(in the rows, 128 means zero)
Known rows, with every step that occurs
R, X, W, T: [ 91  96 156 134 124 129 116 114 113 113  95 158 139 172 107 124 153 189
 129 113 111 113 126 109 123 108 128 166 101  75  93 109  95 113 126 163
 131  94 105 168 107 196 149  78 140 146 103 150  65 132 127 126 132 102
 131 114 129 148 170  94 145 176 105 102 147 134 110 104]
W, X: [ 79  52 158 145 150 136 125 107 135 115 139 119 145  76 125 115 131 134
 126 110 143 115 110 134 137 130 104 141 119 143 145 105  96 131 146 145
 150 114 127 150 139 158 141 160 161 158 173  90 143 114 142 116 103 128
 141 132 128 127 135 137 153 155  96 150 100 106 132 104]
Q, X, V, T: [127 121 153 110 150 121 116 128 111 108 106 125 102  78 167 142 137 193
 169 139 121 123 162 116 137 145  87 111 122 114 128 104 108 129 122 132
 108 139 161 186  73 151 149 117 113 130 130 199  92 118 129  83 127  96
 104 164 140  88 142 130 102 151 136 132 131 157 139  91]
W, T, Z, X: [ 72 126 151  84 145 120 158 128 140 151 144  82 141 177 140 110 151 104
 147 118  67 123  88 115 118 122  65 145 140 176 104 117  69  66 138 141
 115  92 164 136 190 187 122 164 178 147 129 131 140 154 128 127 104 177
 117 103 149 128 153 156 125 157  98 111 118 151 141 113]
V, T, Z, X, W: [108 120 148  86 140  98 125 147 143 153 142  97 143 131 146 132 129 168
 147 148  46 109 119 117 120 155  97 131 107 164  90 149 100 172 120 126
 112  88 139 154 135 168 137 149 140 132  97 189  86 144 122 144 125 122
 107 135 160  55 111 152  60 166 136  90 188 170 171 103]
N, H: [ 68  32 169 155 148 140 102 130 116 101 143 116 127 115 150 111 129 114
 126 139 178 120 110 108 110 148  95 140 136 126 150  71  99 145 116 123
 136 152  83 151  59 181 155 161 154 180 175  86 110 118 139 155  78  64
 144 111  94 121 163 131 150 148  79 149  98 121 144 108]
H, N: [ 71  58 152 159 176 128  96 130 129 101 149 114 130  73 131 128 122 145
 132 146 170 119 121 123  90 161 125 134 143 126 147 101 100 204 121 169
 137 166  89 128  32 160 150 201 132 198 149  85 105 121 151 190  82  84
 129 118 129 107 178 136 179 156  59 131 100 117 125 114]
V, X, W: [ 88  77 148 132 124  96 115 120 111 130 116 125 143 119 132 127 116 200
 136 132 127 117 129 122 151 119 104 140  80 103 113 129 107 224 115 133
 162 144 118 142 115 170 148 129 125 155 151 176  63 110 142 150 119  86
 107  96 128 113 154 147  81 178 133 111 163 103 157  99]
Q, X: [ 96 102 153  95 162 116 135 114 114  99 124 131 120  87 154 130 128 155
 151 141 175 124 123 103 129 127 144 143  93 124 153 104  88 138 122 137
 126 141 136 126 146 162 138 172 125 161 141 164 109 116 143 134  90 143
 133 151 105 132 158 124 126 154  71 146 101 112 128 100]
Z, X, W, T, Q: [ 76 129 167  66 130 110 122 127  97 134 162 111 144 171 109 114 139 141
 170 136  48 127 118 113 134 105 114 156 107 127 102 157  78  73 142 117
 139  72 165 142 156 189 146 145 111 137 129 194 127 149 134 132 136 114
 137 132 153  92 182 130 121 169 147  90 182 123 150  95]
W, T, Z, X, V: [ 77 144 153  81 165 145 149 139 148 146 119  68 132 170 142 106 147 117
 152 136  73 127  98 127 114 120  30 123 139 163  88 114  83  70 145 170
  94  91 175 169 129 184 135 138 155 153 128 138 125 132 132  74 142 136
 117 107 171 123 136 146 119 152 154 107 144 165 144 110]
V, T, W, X: [116  79 156 156 117 124 138 116 129 124 149 111 134  62 145 119 117 147
 121  97 103  99 147 120 148 141 104 118 113 140 123 162  80 137 114 102
 153 101 144 140 108 147 143 110 160 144 131 155 128 134 144 158 116 105
 101 128 150 107 155 137 108 162 120 119 131 125 142  98]
Z, X, V: [ 96  91 158  83 201 127 118 132 122  89 117 110 113 104 151 105 150 158
 169 142 131 125 117 116 110 141  99 120 132 134 125 101 131 156 140 171
 121 120 133 146  78 178 147 154  99 148 149 149 116 100 156  98 140 136
 134 142 141 142 167 158 125 156 189 121 156 121 140 106]
Q, X, V, T, W: [144 137 149  98 148 117 134 130 102 104 107 116 104  70 169 128 129 201
 154 151 154 117 170  91 151 130 105 101  91 106 131 148  90 145 106 112
 118 120 166 151  85 145 153  79 103 148  99 235  84 125 147 111 130  59
  99 136 151 117 153 118  89 160 135 123 156 134 137  95]
N, H, X, R: [ 56  12 160 126 122 141 135 125  91  81 159 115 121  95 165 112 109  86
 149 148 152 117  90  88 100 136 104 178  63 158 143 106 106 121 133 146
 146 122 119 146  83 134 174 156 128 224 139  68  78  94 141  79 117  85
  94  97  69 161 147 156 117 171  83 161  80  94 144 116]
W, T: [ 76  83 159 147 134 126 138 120 138 129 133 123 126 146 123 116 154 133
 127 122 120 129 128 122 127 129  94 131 162 116 124  80  81  96 124 134
 122 129 125 167  95 190 126 131 178 155 155 113 116 139 132 157 105 111
 124 110 126 119 163 149 141 144  84 111 102 143 121 105]
N, H, X, V: [ 75  42 164 138 151 149 121 127  80  82 136 117 108 101 166  97 110 104
 153 164 175 108 102 109  91 145  87 139  76 131 147 115 118 107 131 160
 136 126 109 179  43 133 171 102 119 174 174 100  89  87 141  48 131  52
 100 113  88 190 166 129 159 164 137 163 128 130 151 110]
R, X, V: [103 106 157 135 174 147 101 125 122  89  82 143 125 113 134 128 139 170
 145 127 175 119 122 121 106 132 114 135 122  93 122  69 130 148 136 202
 129 123 108 193  72 186 183 136 106 140 140 139  87  90 147  63 156 117
 150 113 117 167 162 133 149 157 150 126 115 124  85 108]
X, W: [ 91  70 160 131 156 109 110 134 126 111 114 126 134 120 115 129 133 189
 129 159 148 125 119 119 117 142 134 137 104 102 122 108 124 209 112 136
 134 127 108 137  66 176 144 136 106 166 135 160  76 111 143 184 113  89
 136 113 120 104 122 135 101 170 118 107 167 105 145 106]
W, X, V, T: [106  82 158 162 146 144 108 120 131 117 133 110 125  53 143 128 137 157
 147 111  79 112 142 146 151 139  56 102 136 133 113  95 121  92 143 155
 130 108 149 233  47 145 158 106 162 127 155 118 117 111 137  77 139  90
 114 148 150  94 133 149 120 143 159 128 129 159 136  96]
R, X: [ 89  83 154 138 163 124 121 117 126  92  98 173 138 112 133 130 140 159
 125 118 164 111 120 114 101 130 136 159 133 115 126  85 101 144 128 170
 144 129  92 157 117 190 165 167 124 152 132 120  97 120 147  92 126 148
 152 124  94 165 189 127 157 154  93 142  95 126  92 112]
T, W: [ 97  75 159 131 170 122 139 130 116 104 126 121 142 106 134 115 129 144
 113 142 182 121 138 101 128 143 160 115 115 114 132 144  88 206 100 111
 148 137 118 112 102 179 141 138 106 182 144 160 105 124 157 187 114  85
 129  94 121 150 150 147 128 159 107 124 128 104 112 113]
T, W, X: [ 93  65 152 137 156 130 143 112 120 119 141 110 148  70 126 103 115 130
 114 112 160 110 124 119 146 124 121 123  91 145 134 155  87 156 119 124
 159 106 137 107 142 151 147 119 134 177 148 139 140 129 154 168 110  83
 127 100 140 151 134 129 146 175 116 144 132 100 126 104]
W, X, V, T, Q: [ 99 134 171 133 139 143  84 125 125 131 147 106 131  69 137 133 114 150
 159 124  58 121 141 158 139 123  52 119 151 141 109 114 120  60 166 138
 144  90 176 223  52 146 184 135 140 119 178 158 149 124 146  42 155  75
 118 158 142  61 155 156 131 146 164 140 113 150 129  87]
Q, T, Z, X, R: [ 84 142 160  96 170 106 130 139 133 157 160  56 144 135 155 140 151 103
 161 131  62 117  91 108 135 163  69 137 101 197 129 132  94  97 137 149
  93 121 177  95 169 154 145 201 124 179 104 142 107 159 155 117 136 153
 101 117 112  88  63 187  48 162 138 131 128 115 155 118]
H, X, V, T, Q: [110 139 165 119 132 131 114 137  99 105 152 126 114  92 161 127 108 143
 169 161  75 105 136 140  93 147  90 133 147 137 116 135 121  57 150 126
 129  99 165 212  59 122 176 132 108 120 173 187 106 106 146  14 176  88
  86 154 109 119 168 178 131 145 194 125 100 160 130 100]
R, X, V, T: [124 112 156 150 146 135 101 133 123 103  86 161 120 110 154 139 144 197
 139 119 122 107 151 121 110 151  92 121 148  92 112  77 132 129 135 184
 119 119 116 224  53 176 178 125 139 112 120 142  76 111 140  52 153 104
 127 148 129 127 185 147 121 144 163 117 118 173  98  98]
X, R: [ 71  54 154 125 165 118 120 137 131 101 126 113 133 102 131 128 141 131
 136 142 135 135 118 118 119 137 113 156 129 141 135  80 118 135 127 166
 140 137 134 170  81 173 174 191 115 196 141 107  89 116 156 137 120 114
 130 111 103  89 123 181  88 147  90 131  77  93 127 113]

Rows
[102 125 155 141 150 148 109 130 155 150 119  81 140  84 139 129 116 141
 136 114  62 113 119 152 142 137  15 105 128 171  98 104 109  83 158 161
 106  96 172 215  70 141 157 113 188 130 149 130 130 121 133  56 138  97
  99 124 156  78 105 153 101 157 135 133 125 175 141 104]
W, X, V, T, Z
[ 69  23 163 145 134 141 139 123  88  85 162 124 112 104 164  96 113 105
 133 148 161 103  94 101  93 150 120 150  89 151 156 114 100 130 129 123
 141 134  91 132  93 136 155 147 141 184 171  95  98 103 133  93  99  80
 108 124  68 183 192 134 158 157  88 163 105 118 146 110]
N, H, X
[ 84  79 145  87 139 112 141 123 114 117 137 117 127 180 119 103 163 166
 158 129  68 121 114 107 134 120 121 149  88 116 109 151  92 138 121 140
 128  96 135 119 146 190 128 123 127 144 108 169  98 129 122 149 120 125
 121 130 156 124 158 125 115 178 135  82 188 127 159 102]
Z, X, W, T
[ 96 127 174 137 132 114 100 141 125 132 156 127 138 101 144 139 122 147
 128 150  87 121 140 137 121 154  92 132 201 137 117 103 102 109 126  99
 139 126 140 196  72 167 165 182 138 128 166 165 124 143 151 124 129 102
 120 147 113  49 186 186 131 129 116 119  70 153 128  93]
V, T, Q
[134 105 149 100 153 116 134 140 105  91 133 112 122  97 168 108 146 169
 161 134 114 110 151 106 127 148  95 110 133 123 111 168 106 179 105 119
 117 112 150 155  61 164 159 114 104 120  94 194 104 129 148 116 152 104
 107 141 164 122 160 154  91 156 205  94 201 158 151 102]
Z, X, V, T, W
[ 96  79 150 118 180 148 130 125 114 102 120  97 143  60 124 103 117 142
 134 124 148 112 130 125 147 114  90 106  79 123 129 143 114 149 135 150
 148  98 155 153  78 150 164  89 125 166 145 146 134 100 157 116 135  69
 123 102 152 142 119 127 136 170 173 133 159 103 126 103]
T, W, X, V
[ 93 149 168  78 118 107 102 125 102 121 158 121 119  78 154 158 110 146
 175 141  79 136 142 112 133 127 104 166 124 151 119 116  88  59 145 114
 141 120 201 181 119 143 176 188 110 157 117 214 104 149 145  96 132 108
  95 162 107  36 143 172  70 139  76 147  61 124 126  98]
V, T, Q, X, R
[109 126 160 148 160 106 140 135 106 123 141 107 137 109 137 127 143 156
 119 127 159 110 146 101 135 171 133 104 125 117 162 153  87 163  90  89
 118 148 124  85 126 155 122 125 104 166 131 180 105 145 160 194 128  73
 111 111 105 115 121 146 116 177 138 111 148 105 141 107]
Q, T, W
[ 84 152 173  55 157 105 105 124  93 127 144 124 131 102 125 141 111 192
 165 171 134 130 133 112 135 119 143 163  73 115 125 143  89 135 134 121
 139 108 167 122 159 152 166 151  87 151 141 252 115 131 147 143 111 101
 131 137 112  84 141 111 110 160  97 136 147 117 135  93]
T, Q, X, W
[ 76 179 174  82 125 124 135 116 104 132 147 118 124 135 137 131 131 144
 157 137 109 133 131 116 142  95 104 162 132 133 123 121  58  16 146 106
 131 114 183 149 171 166 144 158 130 153 169 202 146 159 139 107 108 118
 125 130 119 103 198 122 150 144  70 143  77 125 119  92]
W, T, Q, X
[ 87 102 154 123 146 117 132 116 101 119 160  76 150  75 131 132 138 131
 129  98 102 112 124 109 162 139 106 131  67 148 151 161  85 104 123 127
 137 117 170  87 126 130 147 123  99 192 106 141 109 135 162 156 136  78
  87 107 115 106  67 153  84 197 143 137 138  72 143 108]
Q, T, W, X, R
[108 141 156 131 168 135 119 122 107 117 133  82 136  74 129 120 132 152
 135 114 126 107 131 121 157 154  82  89  78 118 153 161  98 123 119 131
 122 118 155 111  79 131 149  79 104 155 140 160 125 117 162 133 146  51
 109 106 142 142  98 124 116 188 202 134 188  94 139 103]
Q, T, W, X, V
[ 55  84 168 133 100 152 151 127 105 148 150  88 131 173 135 106 111  97
 136 154  84 107  83 103  99 115  67 158  39 153 102 136  66  76 133 139
 116  95 132 132 125 143 132  60 193 184 134 154  81 131 105 105 100  64
  76  60 107 149 135 102 131 190  70 137 150 150 173 110]
N, H, X, W, T, Z
[ 88 163 174  71 158 119 116 117 109 113 150 115 125  90 143 142 118 139
 155 157 156 133 126 110 129 121 133 155 106 137 142 115  76 109 144 116
 138 129 171 144 152 158 160 198 103 166 177 207 143 140 154 127 106 130
 135 146 101 110 166 142 145 144  83 162  83 105 114  94]
T, Q, X
[102 138 177 133 148 125  88 146 121 119 128 120 125  97 149 135 121 165
 157 155  89 131 152 150 117 148  71 114 191 123 103  96 118  92 136 120
 120 124 165 227  12 155 181 152 104 119 171 183 119 130 159  75 153  64
 120 154 127  56 167 172 117 125 167 116 106 155 128  95]
X, V, T, Q
[ 79  48 149 103 153 130 136 116 120 105 146  94 152  64 126 114 115 111
 123 116 133 129 119 106 152 110 121 156  64 152 127 143  93 137 138 132
 170 104 168 126 125 153 174 143 119 204 119 112 123 129 157 162 118  89
 108  99 124 142  98 157  97 173 119 146 118  75 123 113]
T, W, X, R
[132 101 152 146 149 127 125 146 120 106 107 112 120  97 155 123 134 180
 133 143 145 114 155 112 124 152  87  88 155 106 111 131 107 157  95 117
 120 134 142 189  14 160 164  92 111 148 111 179  88 122 148 132 144  47
 101 119 155 105 150 158  95 153 169  98 163 147 139 102]
X, V, T, W
[ 91 156 157 107 184 109 134 135 135 158 156  76 138 144 148 135 142 124
 145 123  67 110  98 113 125 185  73 130 115 185 144 137  86  96 118 139
  83 121 148  82 187 159 118 196 140 144 132 154 133 156 149 125 126 151
 116 130 108 105 108 168  98 162 129 117 138 135 150 113]
Q, T, Z, X
[ 71 127 162 120 134 130 134 137 143 167 112  82 152 178 107 130 140 159
 124 147  71 128 106 127 130 114  65 133 117 136  82 120  84 102 122 145
 107 103 152 142 123 181 127 102 166 171 113 169  93 135 122 154 100  70
 108  73 154  91  99 126 104 173  76  90 152 153 151 111]
X, W, T, Z
[ 62  58 151 120 127 105 113 119 107 119 126 109 138 107 153 137 116 140
 141 117 130 134 122 118 138 111  88 155 105 144 118 103 105 156 140 163
 170 153 129 169 130 164 185 184 130 198 135  98  81 127 154 111 126 127
 100  99 117  94 150 197  57 158  86 133  69  86 138 111]
V, X, R
[103 124 161 142 159 132 112 150 150 151 105  92 128 104 157 137 127 162
 141 151  83 124 129 141 119 154  32  97 160 150  90  88 119 129 131 150
  97 138 156 218  37 155 153 126 171 133 137 158  97 126 144  86 136  82
 108 110 153  58 121 167  89 138 143 118 112 191 142 105]
X, V, T, Z
[ 78  87 148 127  95 106 126 111 110 140 119 121 136 162 126 121 131 185
 134 112  88 121 124 112 154  92  80 150  89  97  93 128  76 169 115 139
 160 126 131 159 147 179 133  88 149 151 126 158  69 133 125 139 118 101
  90  81 157 106 175 132  95 185 115  91 150 123 160  95]
V, X, W, T
[113 172 157  97 156 128 130 138 129 152 103  88 115  87 168 149 119 175
 162 155  91 128 139 122 128 142  52 116 118 148 112 107 101 108 137 140
  92 122 180 184 107 149 149 123 154 153 126 221  95 142 138  76 127  95
  88 126 150  78 122 144  88 145 105 139 124 180 145 101]
Q, X, V, T, Z
[107 120 150  97 151 104 142 139 154 149 144 103 136 129 169 126 133 134
 143 129  62 105 118 126 121 155  77 120 159 185 102 124  90 127 126 124
 102 101 151 155 152 168 139 189 169 138 131 159 117 155 130 102 115 160
 117 136 147  94 144 174  84 142 108 102 113 172 150 107]
V, T, Z, X
[ 61 139 176 136 136 135 116 132 126 138 154 109 138 152 119 123 140 112
 136 136  95 129 125 135 120 116  86 150 176 124 110  99  81  29 143 110
 138 119 156 168 121 181 146 158 137 145 176 159 142 148 147 133 119 102
 133 124 117  89 184 157 155 139  93 106  79 133 115 102]
W, T, Q
[ 99 100 151  79 160 107 117 123 103 110 116 126 125  90 133 133 125 197
 157 156 143 126 133  99 142 123 152 146  45  98 133 136  99 185 121 138
 128 124 131 103 130 166 144 127  99 179 122 210  87 123 134 157  97 101
 125 134 128 120 133 101  98 171  92 138 175 105 150  93]
Q, X, W
[ 70 150 168  49 154 115 109 124  90 113 150 103 130  75 141 146 115 120
 174 153 132 149 116 113 132 108 128 176  99 154 132 109  86  73 159 129
 146 118 203 144 135 150 183 212  81 197 149 196 128 134 159 108 116 117
 116 140  95  80 135 166 100 147  66 158  68  74 120 105]
T, Q, X, R
[125  83 153 158 126 110 131 136 121 120 139 121 134  95 151 125 128 163
 117 128 140 110 155 112 125 161 118 113 149 119 115 146  84 180  88  74
 140 137 122 154  75 158 144 130 126 151 107 177  97 137 146 182 121  76
 112 117 133 104 155 151 101 154 116 108 112 135 136 104]
V, T, W
[ 92  85 153 126 145 121 104 121 113 102  93 160 145 130 115 132 139 201
 135 129 148 109 123 107 106 132 153 166  87  79 115 108 114 184 122 169
 142 110  93 148 102 192 163 128 109 154 111 165  68 102 136 126 129 103
 157 123 117 151 150 115 126 173 111 107 152 120 108 105]
R, X, W
[ 62 151 172  54 127 127 126 117 100 123 150  94 127 134 137 142 133 121
 171 140  92 148 125 109 149  86 102 192 111 140 115 117  68  15 158 133
 136  98 215 159 162 167 165 174 120 184 124 176 122 161 147 109 120 126
 105 124 110  83 145 138 115 140  62 141  67 107 118  98]
W, T, Q, X, R
[ 94  59 146 121 136 114 139 127  94  90 135 144 123 102 130 109 118 165
 145 164 138 100 117 105 103 134 155 148  53 114 129 162 111 177 125 151
 136 106 113 120 124 144 145 107  99 166 139 172  62  93 135 104 133  99
 101 119 110 163 130 138 123 179 127 119 152 109 160 106]
H, X, W
